Every row comes from one small tree of marks. The marks that hang from a mark follow it in brackets, in the order of their numbers. Every link used is in the known rows. Which tree was each row made from?
In the rows, zero is written as 128.
Known rows
J_363(J_660 J_956): [178 121 156  99  93 139 139 110 122 113 126 120 112 159 115 116  96 158
 161 170 121 152 113 141]
J_363(J_660): [162 123 172  97  83 119 132 119 113 103 134 117 118 153 111  97  95 157
 163 151 123 147 101 121]
J_979(J_956): [152 140 152  98 101 120 159 112 130 111 117 135 146 122 117 105 115 182
 168 175 109 158 119 132]
J_363(J_956(J_979)): [170 119 142 106 101 125 146 113 130 125 135 123 119 135 136 103 129 192
 159 160 111 163 116 144]
J_804(J_208 J_893(J_812)): [182 121 153 104 105 142 163  98 102 120 135 106 103 129 141  88 122 181
 164 172 107 166 104 120]
J_812(J_893(J_804(J_208 J_979))): [166 138 134 104  84 131 185 116  85 134 144 167 129 104 154 113 120 181
 143 196 122 186  73 148]
J_979(J_21 J_956(J_363)): [156 189 164  95 109 118 153  86 114 135 129 140 140 113 105 116 101 197
 157 152 121 172 122 131]
J_363(J_660 J_956(J_979(J_21))): [172 156 150  94  98 121 130 119 110 120 138  96 116 139 118  83 107 176
 150 143 141 173 112 124]
J_208(J_956(J_363 J_979(J_21))): [144 175 144 103 103 118 147  78  97 149 163 111 102 111 110  81 112 195
 148 123 121 165 110 112]
J_893(J_804(J_208(J_956(J_363))) J_812): [158 152 136 117 104 167 167  42  91 178 160 144  78 110 109  97 110 187
 159 198  80 191 101 103]
J_660(J_363): [155 115 168  94  89 120 164 133 121 113 135 131 114 124 112 118 105 186
 156 122 101 139 107 130]
J_208(J_956(J_363(J_660) J_979(J_21))): [147 173 156  95  93 115 132  81  91 147 165  93  98 126  95  69 102 177
 151 126 130 160 105  97]
J_21(J_979): [163 142 164 125  69 117 157 124 121  98 146 133 126 134 138 111 109 164
 161 157 101 158 128 151]
J_893(J_812): [167 120 178 115  91 130 142 113  96 115 128 127 112 134 119  90 113 178
 168 154  98 162 107 115]
J_21(J_979(J_956(J_363))): [162 168 169 117  79 113 163  90 128 125 144 149 145 119 119 129 117 182
 169 181  87 162 138 151]
J_893(J_804(J_208(J_956(J_979))) J_812): [149 141 116 114 102 148 164  75  96 159 157 111  89  99 128  53 138 189
 163 194  89 194  96  87]
J_893(J_804): [139 137 150 100  97 130 156 105 112 123 130 144 119 129 141 120 111 167
 162 178 112 165 106 131]
J_804(J_208(J_956) J_893 J_979): [164 132 112  90 110 146 196 103 107 119 146 107 110 120 140  81 108 180
 154 177 119 147  80 146]
J_21(J_979(J_956)): [159 160 152 118  76 118 168 119 131  99 132 132 154 119 130 106 120 172
 170 185  97 160 138 148]
J_956(J_363 J_979): [154 131 174 103  93 100 136  91 121 139 155 135 115 127 121 109 129 200
 160 138 101 156 105 127]
J_979(J_956(J_363)): [156 150 167  98 102 116 155  81 128 134 129 150 137 124 107 128 116 193
 168 171  98 159 120 134]
J_660(J_363(J_956(J_979(J_21)))): [165 147 145  91 103 123 161 132 119 130 142 108 114 114 120 104 118 207
 142 113 119 162 118 131]
J_660(J_363(J_956)): [172 111 153  93  99 144 171 125 127 123 128 135 109 130 114 137 105 188
 155 141  98 144 117 147]

Which tree is each row?
[160 187 173  89  97 115 138  88 108 130 131 122 136 128  91 106  91 178
 159 153 129 166 116 114]
J_979(J_21 J_956(J_363(J_660)))
[155 131 184  94  83  96 121  92 114 136 158 117 112 142 106  97 121 180
 162 140 109 149 101 111]
J_956(J_363(J_660) J_979)
[158 149 178  90  92 112 138  83 118 131 131 134 136 136  94 115 105 175
 170 174 108 150 113 122]
J_979(J_956(J_363(J_660)))
[165 108 148  93  98 122 162 128 131 129 140 119 111 121 123 114 132 204
 154 133  96 147 115 135]
J_660(J_363(J_956(J_979)))
[167 118 171  95 102 123 164 132  80 102 123 110 125 132 150  86 120 182
 170 165 110 139  80 135]
J_804(J_893(J_812) J_979)
[157 167 183  93  91  97 120  98 101 134 160 106 116 132 108  86 106 186
 151 118 135 164 103 109]
J_956(J_363(J_660) J_979(J_21))
[174 136 144 106 110 158 171  53  92 156 154 109  79 120 120  91 116 187
 163 176  94 160 106 111]
J_804(J_208(J_956(J_363)) J_893(J_812))
[145 150 141  95  86 115 183 124  81 124 115 164 164  94 150 114 131 181
 159 212 121 168  88 143]
J_812(J_893(J_804(J_979(J_956))))
[165 167 179 112  69 110 145  91 121 120 145 132 139 132 104 115 109 168
 171 183  96 156 131 136]
J_21(J_979(J_956(J_363(J_660))))
[153 171 135  92 107 130 187  74 123 153 143 175 141 103 121 123 118 208
 160 217  95 188  83 148]
J_893(J_804(J_208 J_979(J_956(J_363))))
[144 148 106 105 105 160 181  74 117 145 147 136  97 112 125  96 107 170
 153 196 107 182 103 121]
J_893(J_804(J_208(J_956)))
[150 159 121 100 107 151 188  62 102 164 163 161 101 109 119 112 106 191
 149 197  96 177  75 141]
J_893(J_804(J_208(J_956(J_363)) J_979))
[182 122 153  99 106 135 174 117  90 114 136 114 117 124 145  80 119 193
 162 176 105 161  76 136]
J_804(J_208 J_893(J_812) J_979)
[168 156 139 103 109 126 147 117 116 124 135 111 120 126 134  94 119 193
 147 139 133 176 119 139]
J_363(J_956(J_979(J_21)))
[160 157 122  97  92 129 195 108  94 135 128 165 152  87 147 106 129 190
 153 223 117 191  82 144]
J_812(J_893(J_804(J_208 J_979(J_956))))
[173 128 127 100 110 152 188 102  82 123 143 100 101 116 136  62 115 187
 161 183 103 154  78 125]
J_804(J_208(J_956) J_893(J_812) J_979)
[171 145 144  98  92 139 166  77 103 144 167 135  96 134  90  90  89 181
 151 169 104 161  70 132]
J_804(J_208(J_956(J_363(J_660))) J_979)
[149 133 152 100  80 119 173 127  72 122 131 165 138 111 160 119 121 170
 152 186 126 166  78 147]
J_812(J_893(J_804(J_979)))
[167 142 146 109 101 145 176 105  91 135 141 150 116 117 135  86 115 191
 158 198  92 192  69 129]
J_893(J_804(J_208 J_979) J_812)
[154 184 128  97 107 136 179 113 102 126 145 147 127 109 136  96  97 191
 140 171 133 199  74 146]
J_893(J_804(J_208 J_979(J_21)))
